What can hang from each mark:
Q_571: Q_75 Q_890
Q_741: Q_75 Q_425 Q_890
Q_425: Q_741
Q_581: Q_636
Q_890: Q_571 Q_636 Q_741
Q_75: Q_267 Q_571 Q_636 Q_741 Q_915
Q_915: Q_75
Q_636: Q_75 Q_890

Every row comes from one small tree of marks. The marks that hang from a mark follow it in brackets, in the order of their numbers. Every link used is in the known rows. Which tree was each row made from?
Known rows:
Q_890[Q_741]: [-0.06 -0.74  0.18  2.06 -0.44 -0.09  0.35 -0.65  0.56 -0.74  0.33 -0.62
 -0.35 -0.59  0.83 -0.44  0.55 -0.95  0.88 -0.07 -1.09  0.16 -0.47  0.78
 -0.37  0.16  0.02 -0.81 -0.75  0.31]
Q_425[Q_741[Q_75[Q_571 Q_636]]]: [ 0.97 -0.98  2.00  0.96 -0.33  0.20 -0.20 -0.84 -0.69  0.81  1.14 -0.79
 -2.15  0.50 -1.25  0.01 -1.56  0.44 -0.58  0.69  1.40 -0.24 -0.13  0.10
 -0.48  1.18  0.71 -0.52  3.02 -0.45]
Q_915[Q_75[Q_267 Q_636[Q_890[Q_571]] Q_741]]: [ 1.49  0.25 -0.93  0.82 -1.12 -0.81 -0.84 -1.98  0.38  1.53  0.33 -1.05
 -1.57 -0.84 -0.50 -0.68 -2.41  1.37  1.56  0.01  1.18  0.99 -0.20 -0.52
 -1.28  3.44  0.91 -1.61  1.31 -2.45]
Q_425[Q_741[Q_75[Q_915] Q_890[Q_636]]]: [ 0.83  0.98  1.73  1.34  0.28  1.37 -1.01 -0.68 -0.63  0.69  1.84 -0.89
 -2.79 -0.38 -1.37  0.32 -1.83  0.65 -0.54  0.15  0.60  0.09 -0.08  0.06
 -0.36  0.17  0.38 -0.34  2.61  0.30]
Q_581[Q_636[Q_75 Q_890[Q_741]]]: [ 0.13 -0.30 -1.27  0.34  0.04 -1.37 -1.04  0.73 -0.40  0.53 -0.63 -1.07
 -1.23 -0.51 -1.60 -1.41 -0.10 -0.74  2.11  0.27  1.18  0.12 -0.12 -1.09
  0.14  1.37  0.73 -3.25 -0.34  0.08]
Q_915[Q_75[Q_636 Q_741]]: [ 0.61 -1.26 -0.05  0.85 -0.59 -0.09 -0.70 -0.87  0.15  1.40  0.58 -0.68
 -1.54 -1.07 -0.26 -0.70 -2.16  1.15  0.96  0.39  0.43  0.26  0.33 -0.35
 -0.80  2.29 -0.18  0.13  1.05 -1.15]
Q_890[Q_636 Q_741]: [-0.70 -0.73  0.57  2.21  0.78  0.01  0.06 -0.92  0.30 -0.81  0.34 -0.92
 -2.00 -0.68  1.76 -1.23 -0.94 -2.39  1.38  0.19 -0.51  0.53 -0.28  0.85
 -0.77 -0.06  0.87 -1.33 -1.07  0.75]
Q_581[Q_636[Q_75]]: [-0.44 -1.06 -0.38 -0.34  0.83 -1.13 -0.75  0.79 -0.53  0.79 -0.39 -0.76
 -1.49 -0.09 -1.64 -1.02  0.10 -0.60  0.53  0.25  1.70  0.16  0.12 -0.77
  0.12  1.01  0.99 -1.24  0.22  0.34]
Q_636[Q_75 Q_890]: [ 1.71  0.40 -1.41 -1.06 -0.62 -1.35 -1.38  0.47  0.29  1.38 -0.80  0.35
 -0.35 -0.06 -2.64  0.28 -1.43  1.03  2.44  0.34 -0.07  0.08 -0.43 -1.62
  0.93  0.64 -0.43 -3.07  0.71 -0.76]
Q_636[Q_75[Q_267 Q_741[Q_425] Q_915] Q_890]: [ 2.73  1.37 -1.64  0.14 -1.41 -0.88 -2.32 -0.50  0.91  0.69 -0.72 -0.91
 -0.52  1.61 -3.45  1.17 -2.63  1.34  2.96 -1.49  0.84  0.87 -0.77 -0.54
  0.72  3.76  1.15 -3.70  1.35 -3.56]
Q_890[Q_571]: [ 0.55  0.83  0.19  0.51  0.89 -0.92  0.45 -2.38 -0.89  0.27  0.20 -0.02
 -0.38  0.28  1.18 -0.49  1.12  0.41 -1.29  0.11 -0.93  0.35 -0.55  0.09
 -0.39  0.04  0.38  0.13 -0.14 -0.03]
Q_636[Q_890]: [ 0.90  1.73 -1.40 -0.42 -0.79 -0.19 -0.69  0.38 -0.15  0.10 -0.57 -0.02
  0.44 -0.13 -0.57 -0.22 -0.59  0.45  1.68  0.07  0.11 -0.19 -0.02 -1.06
  0.30  0.40 -0.32 -2.34 -0.32 -0.58]
Q_890[Q_571[Q_75[Q_267 Q_636 Q_915]] Q_741[Q_425]]: [ 0.96  1.04 -1.27  1.57  0.41 -1.33  0.12 -3.00 -0.57  0.30  0.05 -1.21
 -1.73  1.73  1.75 -1.40  0.29  1.70  0.54 -1.18 -0.71  0.50 -1.19 -0.26
 -1.18  2.28  1.69 -0.88  0.11 -1.30]
Q_75[Q_636 Q_915]: [ 0.62  0.83 -0.59 -0.22  0.36 -0.37 -1.67 -0.46  0.17 -0.73  0.14 -1.26
 -1.75  1.15 -0.58 -0.43 -2.37 -0.35  0.76 -1.29  1.38  0.08 -0.10 -0.09
  0.16  3.65  0.62 -0.33  1.39 -2.00]
Q_425[Q_741[Q_890[Q_571[Q_75[Q_267]] Q_636]]]: [ 0.66  1.58  1.44  1.58  0.45  0.09 -0.06 -1.54 -0.69  0.55  1.97 -0.66
 -2.67 -0.92  0.63 -0.05 -0.38  1.19 -1.41  0.29  0.88  0.69 -0.57 -0.19
 -1.53  0.17  0.93 -1.51  1.45  0.38]
Q_741[Q_75]: [ 0.50 -0.51 -0.14 -0.44 -0.35  0.56 -0.18 -0.10 -0.51  1.50 -0.19  0.19
 -0.39  0.46 -1.64 -0.20 -1.02  0.51  0.53  0.51  0.00 -0.28  0.19 -0.70
  0.48 -0.74  0.15  1.25  1.47 -0.08]
Q_75[Q_571 Q_636[Q_890] Q_741 Q_915]: [ 2.21  2.33 -1.11  1.34 -1.07 -0.78 -1.82 -2.39 -0.46 -0.71  0.35 -2.30
 -0.55  1.09 -1.50 -0.65 -3.49 -1.38  1.71 -1.39  2.27  0.30 -0.07  0.36
 -0.75  6.59  1.07 -2.72  1.64 -4.73]
Q_915[Q_75[Q_267 Q_571 Q_741[Q_890]]]: [ 1.12  0.75 -0.58  0.95 -0.74 -0.26 -0.15 -2.67  0.32  2.00  1.16 -1.31
 -0.38 -1.71 -1.17 -0.45 -1.65  0.72  0.24  0.19  0.82  0.86 -0.03  0.63
 -1.90  2.47  0.75 -0.40  1.59 -1.96]
Q_636[Q_75[Q_741] Q_890[Q_571]]: [ 2.52  0.78 -0.84  0.71 -0.89 -1.71 -1.16 -1.58 -0.39  1.26 -0.43  0.07
 -0.34  0.03 -1.86  0.35 -0.94  1.07  1.71  0.13 -0.50  0.59 -0.70 -1.27
  0.35  1.73 -0.01 -3.26  0.41 -1.87]
Q_571[Q_75[Q_267 Q_915] Q_890[Q_636 Q_741[Q_425]]]: [-0.33  2.96 -1.74  0.39 -0.32  0.04 -0.33  0.32  0.90  0.61  0.66 -1.27
 -2.28  1.16  1.02 -0.81 -2.53  0.31  1.75 -1.36  1.05  1.06 -1.20 -2.16
 -2.19  2.20  2.26 -2.74 -0.45 -2.17]
Q_571[Q_75[Q_267 Q_741[Q_425] Q_915] Q_890[Q_636]]: [ 0.12  3.29 -1.39  0.38 -0.94  0.46 -0.66  0.42  0.52  0.80  0.71 -1.03
 -1.85  1.50  0.34 -0.11 -3.21  0.73  1.34 -1.55  1.98  1.29 -0.78 -2.36
 -2.17  3.17  2.45 -2.48 -0.16 -3.38]
Q_741[Q_425 Q_890]: [ 1.27  1.73 -1.62 -0.89  0.54  0.86 -0.33 -0.21 -0.15 -0.26  0.02 -0.09
  0.39  0.51  0.07 -0.64  0.83  3.57  0.19  0.25 -0.95 -1.05  0.47 -0.21
 -0.39 -0.93 -0.47  0.79  0.48  0.58]
Q_571[Q_890]: [ 0.07  1.63 -0.37 -0.38 -0.54  0.18  0.29  0.93  0.96 -0.27  0.56 -0.03
 -0.05 -0.04  0.52  0.04 -0.53  0.24  0.03  0.37  0.11  0.18 -0.47 -1.48
 -1.14  0.36  0.13 -1.42 -0.48 -0.91]

Write each row's tree:
[ 0.45 -0.86  0.56  0.61  0.88 -0.74 -0.60 -1.32 -0.16  0.79  0.15 -0.55
 -1.80  0.02 -0.72 -0.44 -2.41 -1.66  1.04  0.36  0.86  0.73 -0.03  0.25
 -0.53  1.23  1.14 -1.42  0.63 -0.83]	Q_890[Q_636[Q_75[Q_571 Q_741]]]
[ 0.46  2.33 -1.58  0.14 -2.01  0.13  0.39  0.90  0.66  1.13  0.56 -0.21
 -0.28  0.90  0.21  0.11 -1.39  2.14  0.92 -0.62  1.55  0.80 -0.73 -2.76
 -2.24  2.02  1.69 -2.17 -0.28 -2.87]	Q_571[Q_75[Q_267 Q_741[Q_425]] Q_890]
[ 1.76 -0.31 -0.07  0.83 -0.40 -0.93 -0.71 -1.36  0.03  1.14  0.46  0.10
 -0.63 -0.66 -1.91  0.53 -0.48  1.11  0.39  0.33 -0.48  0.55 -0.39 -0.43
 -0.16  1.04 -0.12 -0.86  0.97 -1.05]	Q_636[Q_75[Q_741[Q_890[Q_571]]]]
[ 2.16  0.07 -0.51  0.56 -0.86 -1.44 -0.53 -2.12  0.71  1.26  0.56 -0.72
 -0.32 -0.51 -2.96  0.57 -1.53  0.16  0.67  0.01  1.32  1.07 -0.54  0.35
 -0.97  2.75  1.22 -1.77  2.00 -2.62]	Q_636[Q_75[Q_267 Q_571 Q_741[Q_890]]]
[ 0.62  0.77 -1.44 -0.37  0.43 -2.01 -0.98 -0.43 -0.66  0.99 -0.72 -1.05
 -1.45  0.03 -1.65 -1.24 -0.11 -0.21  1.15  0.05  2.04  0.70 -0.38 -1.21
 -0.18  1.96  1.72 -3.30  0.26 -0.77]	Q_581[Q_636[Q_75[Q_267] Q_890[Q_571]]]
[-0.06  0.49 -1.40  0.46  0.00 -0.23 -0.62  0.74 -0.95  0.06 -0.84 -1.28
 -0.78  0.31 -0.52 -1.90  0.24 -0.18  1.90  0.17  1.06 -0.47  0.27 -0.88
 -0.04  0.85  0.92 -2.20 -0.53  0.29]	Q_581[Q_636[Q_890[Q_741[Q_75 Q_425]]]]
[ 1.66  1.13 -1.52 -0.80 -0.91 -0.17 -1.65 -0.63  0.22  1.04 -0.38 -1.08
 -1.56  1.34 -2.60 -0.30 -3.31  0.33  1.98 -0.79  2.00  0.43 -0.28 -0.94
  0.25  2.90  1.60 -0.82  2.75 -2.83]	Q_741[Q_75[Q_267 Q_636[Q_890] Q_915]]
[ 0.63  1.45  0.40  1.69 -0.69 -0.13  0.39 -1.66  0.05 -0.30  1.04 -1.21
 -0.07 -0.06  0.32 -0.39 -1.83 -1.84  0.11  0.22  1.20  0.55 -0.14  0.11
 -2.11  2.80  1.20 -2.01 -0.04 -2.79]	Q_75[Q_571[Q_890[Q_636]] Q_741]
[ 0.87 -0.07 -1.25 -0.15 -0.02 -1.04 -0.49 -1.73  0.02  1.79  0.24 -1.09
 -1.36 -1.11 -0.44 -1.82 -2.20  0.68  1.62  0.77  0.34 -0.16  0.06 -0.47
 -1.01  2.32 -0.12 -1.22  1.33 -0.89]	Q_915[Q_75[Q_571 Q_636[Q_890[Q_741]]]]
[-0.36  1.98 -0.26  0.38  2.05 -0.83 -0.24 -2.48 -1.77  1.27  0.38 -0.46
 -2.62  0.65  1.72 -1.41 -1.20 -0.51 -0.48 -0.58  0.11  0.89 -0.63 -1.02
 -0.98  0.59  1.49 -0.41 -0.24 -0.27]	Q_890[Q_571[Q_75[Q_915]] Q_636]
[ 1.17 -0.18 -0.66  0.24 -0.37 -0.24 -0.30 -1.56  0.31  1.45  0.54 -1.18
 -1.05  0.02 -0.14 -1.18 -2.39  1.74  0.86  0.59  0.54 -0.16  0.20 -0.61
 -1.67  3.10  0.29 -0.47  1.31 -2.14]	Q_915[Q_75[Q_571[Q_890] Q_636 Q_741[Q_425]]]
[ 0.60  0.59 -0.34 -0.68  0.02  0.18  0.14 -0.87 -0.40  1.68  0.23 -0.42
 -0.65  0.46 -1.29 -0.85 -1.98 -0.58  0.40  0.89  0.60 -0.11 -0.06 -1.00
 -0.77  0.19  0.83  0.17  1.66 -0.93]	Q_741[Q_75[Q_571[Q_890[Q_636]]]]
[ 1.48 -0.99 -0.28  1.09 -0.91  0.15 -0.68 -0.41  0.05 -1.02 -0.25 -0.72
 -0.66  1.58  0.39 -0.42 -1.35  1.55  1.17 -0.22  1.07 -0.37  0.52  0.04
 -0.49  3.04  0.73 -0.46  0.68 -2.11]	Q_75[Q_636 Q_741[Q_425]]
[ 0.68 -0.69 -0.20  1.26  1.27 -0.85 -0.81 -2.08  0.79 -0.10 -0.25 -1.73
 -2.46  1.44 -0.23 -0.87 -2.14 -1.22  2.10 -0.73 -0.15  0.69 -0.77  1.36
 -0.48  2.00  2.08 -2.08  0.65 -1.01]	Q_890[Q_636[Q_75[Q_267 Q_571 Q_915]] Q_741[Q_425]]
[ 1.48  0.65 -1.00 -0.68 -0.32 -0.50 -1.04 -2.01 -0.09  1.25  0.05 -1.55
 -1.41  1.53 -2.59 -0.62 -3.21 -0.56  0.87 -0.65  2.36  0.47 -0.29  0.00
 -0.36  3.55  2.12  0.18  3.47 -3.14]	Q_741[Q_75[Q_267 Q_571 Q_636 Q_915]]
[ 0.04  1.13 -1.53  0.52  0.23 -0.36 -0.91  0.05 -1.09  0.08 -0.65 -1.85
 -0.86  0.60 -1.00 -2.02 -0.20 -0.70  1.73 -0.29  1.29 -0.38  0.21 -0.51
 -0.12  1.87  1.20 -2.21 -0.11 -0.46]	Q_581[Q_636[Q_890[Q_741[Q_75[Q_571 Q_915] Q_425]]]]
[ 2.13 -0.40 -0.69  0.29 -0.90 -0.68 -0.87 -0.87  0.97  0.89  0.03 -0.29
 -0.45  0.36 -2.45  0.91 -1.10  1.92  1.20 -0.23  0.56  0.76 -0.42 -0.01
 -0.26  1.74  1.02 -1.30  1.50 -1.91]	Q_636[Q_75[Q_267 Q_741[Q_425 Q_890]]]
[ 0.19  0.81 -0.60 -0.45  0.28 -0.65  0.06 -1.71  0.82  2.06  0.78 -1.12
 -1.36 -0.90 -0.35 -0.85 -2.34 -0.01  0.35  0.46  1.03  0.94 -0.42 -0.20
 -1.94  1.78  1.24 -1.01  1.22 -1.46]	Q_915[Q_75[Q_267 Q_571[Q_890[Q_636]]]]
[ 1.66  1.88 -0.71  1.66 -0.84  0.33 -1.95 -1.26  0.04 -1.10  1.15 -1.64
 -1.26 -0.04 -0.97 -0.14 -2.47  0.22  0.85 -1.30  1.40  0.34  0.20  0.08
 -0.78  4.76  0.39 -0.70  1.43 -3.17]	Q_75[Q_636 Q_741[Q_890] Q_915]
[ 0.94 -0.52  2.06  1.22 -0.66  0.29  0.02 -1.12 -0.29  1.05  1.20 -0.84
 -1.65  0.44 -1.59  0.66 -1.22  0.21 -0.82  0.29  1.50  0.38 -0.50  0.60
 -0.59  0.95  1.31 -0.78  2.92 -0.74]	Q_425[Q_741[Q_75[Q_267 Q_571]]]
[-0.23  0.17 -0.55  0.23  0.85 -1.33 -0.84 -0.14 -0.30  0.55  0.10 -1.80
 -1.60  0.15 -1.78 -1.25 -0.63 -1.65  0.61 -0.31  1.61  0.35 -0.35 -0.43
 -0.50  2.69  1.38 -2.12  0.38 -0.92]	Q_581[Q_636[Q_75[Q_571[Q_890[Q_741]] Q_915]]]
[ 1.48 -0.22 -0.92  0.50 -0.40 -0.23 -0.88 -1.42 -0.26  1.46 -0.06 -0.69
 -1.28 -0.01  0.04 -1.10 -1.80  2.64  1.58  0.32 -0.18 -0.16  0.28 -0.83
 -0.64  2.34 -0.13 -0.70  0.91 -1.32]	Q_915[Q_75[Q_636[Q_890[Q_571]] Q_741[Q_425]]]
[ 0.17  2.02 -1.26  0.12 -1.61  0.52  0.35  1.33 -0.01  1.17  0.52  0.21
 -0.13  0.72  0.54 -0.17 -0.99  2.29  0.72 -0.23  0.52  0.08 -0.32 -3.10
 -1.81  1.10  0.49 -1.46 -0.73 -1.84]	Q_571[Q_75[Q_741[Q_425]] Q_890]
[ 1.00  3.10 -1.83 -0.60  1.93  0.26 -0.50 -1.95 -1.29  0.66  0.31 -0.45
 -1.39  0.95  1.29 -1.65  0.01  3.27 -0.16 -0.17 -0.90 -0.43  0.08 -0.96
 -1.05 -0.50  0.53  0.47  0.26  0.39]	Q_741[Q_425 Q_890[Q_571[Q_75[Q_915]] Q_636]]
[ 2.58  2.24 -1.50  0.90 -0.69 -0.40 -1.86 -2.21 -0.50 -0.92 -0.32 -2.34
 -0.32  2.48 -1.22 -0.76 -3.18  0.32  1.95 -1.56  1.74 -0.31  0.14  0.47
 -0.52  6.35  1.19 -2.32  1.67 -4.65]	Q_75[Q_571 Q_636[Q_890] Q_741[Q_425] Q_915]
[ 1.06  3.17 -1.67 -0.18  0.62 -0.52 -0.37 -1.93 -1.02  0.93  1.10 -0.25
 -0.92 -0.98  0.25 -1.15  0.14  2.04 -0.67 -0.02 -0.08  0.05 -0.26 -1.39
 -1.25  0.59 -0.09  0.10  0.76 -0.33]	Q_741[Q_890[Q_571[Q_75[Q_636 Q_915]]]]
[ 1.82  1.33  1.19  1.27 -0.16  0.26 -0.89 -1.99 -0.43  0.63  1.83 -1.23
 -2.90  0.06 -1.38  0.15 -1.41  1.64 -1.04 -0.08  1.21  0.50 -0.62 -0.01
 -0.85  1.79  1.15 -0.66  3.50 -1.10]	Q_425[Q_741[Q_75[Q_267 Q_636 Q_915] Q_890[Q_571]]]
[ 1.06  0.51 -0.59  0.53 -0.78 -0.14  0.09 -1.89  0.77  1.68  0.64 -1.27
 -0.40  0.02 -0.60 -0.29 -1.91  1.37  0.51  0.00  0.62  0.70 -0.26  0.14
 -1.89  2.74  1.14 -0.87  1.14 -2.59]	Q_915[Q_75[Q_267 Q_571[Q_890] Q_741[Q_425]]]
[ 1.29  0.04 -1.49 -0.11 -0.20 -1.03 -0.66 -1.75  0.64  1.47 -0.11 -1.02
 -1.84 -0.23  0.07 -1.32 -1.83  2.11  1.77  0.14  0.34  0.45 -0.36 -0.54
 -0.99  2.25  0.83 -1.39  1.30 -1.28]	Q_915[Q_75[Q_267 Q_636[Q_890[Q_571 Q_741[Q_425]]]]]
[ 2.39  2.49 -1.24  0.93 -1.20 -0.64 -1.16 -2.48  1.19 -1.22  0.53 -2.86
 -0.96  2.80 -0.91 -0.14 -3.68 -0.12  1.05 -1.90  3.24  0.97 -0.68  0.57
 -2.12  7.65  3.14 -2.57  2.17 -6.30]	Q_75[Q_267 Q_571[Q_890] Q_636 Q_741[Q_425] Q_915]
[ 1.13  1.28  1.80  1.64  0.84 -0.10 -0.76 -1.89 -0.20  0.24  1.92 -0.95
 -2.95 -0.56 -0.39  0.47 -0.87  0.78 -1.24 -0.06  0.61  0.84 -0.72  0.53
 -0.94  0.91  0.92 -1.67  1.92 -0.07]	Q_425[Q_741[Q_890[Q_571 Q_636[Q_75[Q_267 Q_915]]]]]
